Known rows, with every way that one mark hangs from another:
K842{K753{K150{K209} K709}}: [ 3.40  0.35  4.07  0.74 -4.40 -1.58 -1.71 -1.97 -1.93  6.61 -4.93  1.13
  0.56 -1.90  1.22  3.19 -0.49 -1.29 -1.78 -5.21  1.66]
K709{K918}: [ 0.76  3.31  3.51  1.27 -3.79 -0.70 -0.26 -0.56 -1.15  1.28 -0.27 -0.50
  0.96 -0.17 -0.20  1.74 -1.79  3.35 -1.66 -1.50  3.84]
K753{K150{K209{K815}} K709{K918}}: [ 3.75 -0.07  5.99 -0.83 -6.26 -1.10  0.22 -1.91 -1.37  6.82 -4.19  0.46
  0.54 -1.06 -0.42  3.19 -0.67  1.31 -2.42 -3.83  1.36]
K209{K150 K695 K709{K753} K815 K918}: [ 1.47  1.86  2.77  0.91 -5.77  0.02  5.32 -1.92  0.18 -2.07  3.39  3.97
  3.13  5.84  2.67 -3.30  2.66  2.16  0.48 -1.18  0.35]
K150{K209{K709 K753 K815 K918}}: [ 0.79  0.26  5.93 -2.09 -6.52 -0.51  3.26 -0.29 -0.58  0.53  1.83  4.01
  2.25  3.04  0.39 -0.50  3.01  2.78  1.73 -1.72  0.66]
K842{K753{K150{K209} K709{K918}}}: [ 4.14 -0.42  4.74  2.13 -6.08 -2.19 -1.08 -1.56 -1.85  6.74 -5.68  0.47
  1.70 -1.67  0.60  4.44 -0.45 -0.60 -1.71 -5.59  1.68]
K753{K150{K209{K695 K815}} K709{K918}}: [ 4.21  0.74  5.16  0.19 -6.48 -1.01  1.59 -2.37 -1.78  6.07 -2.98  1.93
  0.37 -0.03  0.76  2.50 -1.23  1.37 -2.91 -3.16  1.48]
K209{K695 K709 K753 K815}: [ 0.09  2.32  2.75 -0.58 -4.41  0.79  3.69 -1.72 -0.36 -1.26  4.36  5.22
  0.95  2.24  3.03 -0.66  0.54  2.70  0.31  0.13  1.19]
K842{K753}: [ 0.52  3.01  2.06  0.87 -2.12 -1.36 -1.28 -1.02 -1.57  1.42 -0.83  0.65
 -0.22 -1.29  0.80  1.36 -0.90 -0.06 -0.57 -3.31  3.07]
K753{K150}: [ 0.54  3.26  2.34  0.23 -2.86  0.19 -1.02 -2.23 -1.29  2.63 -1.90  0.33
 -0.73 -1.12  1.73  0.55 -1.38  0.88 -2.37 -1.68  3.21]
K753{K709}: [ 1.16  2.74  3.20  0.22 -1.78 -0.38 -0.84 -1.02 -1.08  2.69  0.06  0.42
  0.96 -0.38  0.40  1.76 -1.40  2.59 -1.94 -1.75  3.04]
K777{K918}: [ 1.60  5.64  3.36  0.36 -1.30 -0.08 -0.78 -0.83 -0.24  1.07  1.36 -1.54
  1.23 -0.69 -1.04 -0.96 -1.03  2.75 -1.91 -1.12  3.78]
K150{K209{K695 K753{K709} K815 K918}}: [ 2.82  1.31  5.59 -1.76 -5.87 -1.44  2.84 -0.29 -0.98  1.98  2.00  4.58
  1.79  2.87  0.35 -0.39  2.21  2.15 -0.57 -2.12 -0.22]
K209{K150 K695 K709 K753 K815 K918}: [ 0.35  2.46  2.78  0.50 -5.81  0.06  5.27 -0.31  0.58 -2.22  4.99  5.86
  3.12  4.30  2.97 -3.84  4.18  2.87  0.70 -0.54  0.53]
K150{K209{K709 K815}}: [ 1.11  1.15  5.09 -1.97 -4.80  0.21  1.78 -1.52 -1.10  2.94  0.09  2.11
  0.02  0.83 -0.12  1.11 -0.43  2.92 -0.12 -1.72  2.79]
K209{K150 K695 K753{K709{K918}}}: [ 2.07  3.08  3.19  2.50 -5.87 -0.78  1.97  0.11  0.58  0.57  2.58  3.25
  4.21  1.71  2.22  0.41  1.35  4.11 -2.64 -1.30  1.18]
K709{K753{K150{K209{K695 K815}}} K918}: [ 3.66  0.90  4.94 -0.61 -8.01 -0.82  2.30 -3.49 -1.34  3.48 -2.54  1.77
  0.29  2.16  1.19  1.41 -1.27  0.87 -2.37 -2.87  0.17]
K709{K753{K150} K918}: [ 2.11  1.73  3.30  1.44 -5.71 -0.46  0.01 -2.95 -0.76  1.70 -2.61 -0.40
  1.59  1.37  1.77  1.90 -1.40  1.02 -1.88 -2.25  1.20]
K209{K709 K753 K918}: [-0.21  1.82  3.42  0.85 -4.63 -0.08  2.50 -0.13 -0.44 -2.04  3.07  3.35
  3.31  3.13  1.78 -0.95  2.38  2.89  1.60 -0.51  1.49]
K150{K209{K695 K815 K918}}: [ 2.02  2.89  4.63 -1.51 -4.96 -1.44  2.55 -0.75 -2.02  1.94  0.58  2.64
 -0.60  2.18 -0.62 -1.43  0.26  2.21 -1.09 -2.15  2.39]
K753{K150 K709}: [ 1.82  2.05  2.89  0.68 -2.47 -0.02 -1.20 -2.25 -1.16  4.23 -2.33  0.55
  0.44 -1.23  1.68  1.57 -1.29  0.72 -2.38 -2.24  2.43]
K753{K150{K209} K709{K918}}: [ 3.54  0.58  5.54  0.90 -6.10 -1.15 -0.59 -1.54 -1.52  6.50 -4.39 -0.14
  1.70 -1.02  0.02  3.73 -1.06  1.97 -2.98 -3.43  2.40]

Rows:
[ 0.33  1.32  3.09  1.24 -5.08  0.29  2.16 -1.45 -0.58 -0.42  0.65  3.41
  2.86  2.36  3.17 -1.09  2.62  1.08  0.93 -1.05  1.06]
K209{K709 K753{K150} K918}
[ 3.36  0.96  5.87 -1.01 -7.03 -1.35  2.25 -0.69 -0.73  3.16  0.99  3.61
  1.99  1.47  0.28  2.41  0.30  3.27 -1.76 -2.22  0.35]
K150{K209{K695 K753{K709{K918}} K815}}
[ 1.24  2.68  2.73 -0.68 -5.01 -0.45  2.70 -1.82 -1.05  0.06  1.25  4.44
 -0.06  2.02  2.76 -2.48  2.22 -0.05 -0.54 -1.51  0.05]
K209{K695 K753{K150} K815 K918}
[ 2.93  0.61  4.56  0.84 -7.37  0.01  3.46 -2.65 -1.71  4.02 -1.84  2.88
  0.52  1.18  1.70  1.56 -0.77  1.92 -1.26 -2.05  2.48]
K753{K150{K209{K695 K709{K918} K815}}}
[ 0.40  3.75  2.81 -0.61 -5.18 -0.70  3.33  0.09  0.38 -1.59  4.19  4.65
  1.66  3.05  1.96 -4.14  3.58  2.36 -0.67 -1.26  0.42]
K209{K150 K695 K753 K815 K918}
[ 2.53  0.53  4.88 -0.75 -6.77 -0.47  4.88 -2.39 -1.24  0.04  1.54  3.68
  2.08  5.73  1.01 -0.85  0.95  2.15  0.87 -1.67  0.40]
K150{K209{K695 K709{K753} K815 K918}}
[ 0.72  2.13  3.12  1.35 -6.97  0.22  4.63 -0.62  0.82 -1.05  3.99  4.79
  3.24  2.88  2.93 -0.88  2.21  3.98 -0.49 -0.58  1.01]
K209{K150 K695 K709{K918} K753 K815}
[ 2.21  1.08  4.02  1.51 -5.30 -0.61 -0.23 -1.28 -0.40  2.86 -1.42  1.47
  2.75 -0.23  2.06  2.70  0.34  1.68 -1.83 -2.16  0.71]
K209{K753{K150 K709{K918}}}
[ 1.50  0.43  4.70 -1.57 -5.47  0.55  1.46 -2.61 -1.24  4.43 -2.29  2.18
 -0.46 -0.03  1.44  1.08 -0.22  1.22 -0.68 -2.27  2.25]
K753{K150{K209{K709 K815}}}
[ 2.58  1.52  3.63  2.13 -4.29 -0.49 -0.50 -1.77 -1.32  4.45 -3.05 -0.28
  1.54 -0.96  1.13  2.81 -1.24  1.43 -2.43 -2.65  2.33]
K753{K150 K709{K918}}
[ 0.72  1.75  3.06  1.66 -5.28 -0.03  3.16 -1.19  0.46 -1.74  1.93  1.94
  4.53  5.02  2.05 -2.13  2.59  2.79  0.57 -1.43  1.27]
K209{K150 K709{K753} K918}
[ 2.29  1.85  4.45  2.10 -6.70 -0.36  3.05 -1.09 -1.62  1.93  0.37  2.31
  2.28  2.01  0.54  2.12 -1.55  4.32 -1.36 -0.98  4.15]
K150{K209{K695 K709{K918}}}
[ 2.11  0.72  2.65  0.89 -5.56  0.24  4.67 -3.71 -1.22 -0.41  0.61  3.70
  1.41  4.82  3.61 -1.84  1.19 -0.21  0.80 -1.47 -0.20]
K209{K695 K709{K753{K150}} K815 K918}
[ 1.40  2.45  2.13  2.70 -5.57 -0.01  4.56 -1.68  0.06 -2.60  3.21  3.34
  4.31  5.97  3.08 -2.74  2.08  2.88 -0.07 -0.64  1.34]
K209{K150 K695 K709{K753} K918}
[ 2.87  1.25  3.67  0.66 -5.85 -0.61  2.09 -2.11 -0.62  2.74  0.07  3.52
  1.46  0.52  2.81  1.40  0.41  0.98 -1.93 -2.02 -0.22]
K209{K695 K753{K150 K709{K918}} K815}
[ 1.14  1.49  5.02  0.42 -5.33 -0.63  2.12 -0.37 -1.55  1.52  0.03  1.78
  2.28  2.45 -0.32  0.03  0.93  3.30  0.56 -1.64  3.46]
K150{K209{K709 K918}}
[ 0.78  4.11  2.53  0.09 -3.96 -0.71  3.04 -0.46 -0.59 -0.17  2.49  2.96
  0.45  2.43  0.90 -3.80  2.00  2.17 -1.25 -1.75  2.13]
K209{K150 K695 K815 K918}
[ 2.84  0.95  4.90  1.76 -7.85 -0.33  3.53 -2.31 -1.10  0.58  0.49  2.19
  3.41  4.31  1.36  2.51 -1.49  3.97 -0.95 -1.12  1.93]
K150{K209{K695 K709{K753 K918}}}
[ 3.43  2.08  3.84  0.37 -4.74 -0.46  0.29 -2.49 -1.82  5.39 -2.52  2.10
  0.19  0.02  1.52  1.72 -1.62  1.32 -3.49 -2.25  2.56]
K753{K150{K209{K695}} K709}
[ 2.77  0.48  5.50 -2.38 -6.43 -1.03  1.42 -2.74 -1.12  2.89 -2.85  1.18
  0.35  2.72  0.60 -0.56  1.12 -0.22 -0.46 -3.59 -0.41]
K709{K753{K150{K209{K815 K918}}}}
[ 1.37  2.55  3.71  0.68 -4.99  0.36  2.41 -1.70 -1.55  1.65  1.10  3.05
  0.98  1.83  1.17  1.03 -1.52  3.74 -1.32 -0.52  4.16]
K150{K209{K695 K709}}
[ 0.81  1.98  5.51 -3.79 -5.29 -0.58  0.35 -0.71 -0.40  2.22  0.81  2.69
 -0.14  0.21 -0.10  0.67  0.60  2.65 -0.98 -1.97  0.84]
K150{K209{K753 K815}}
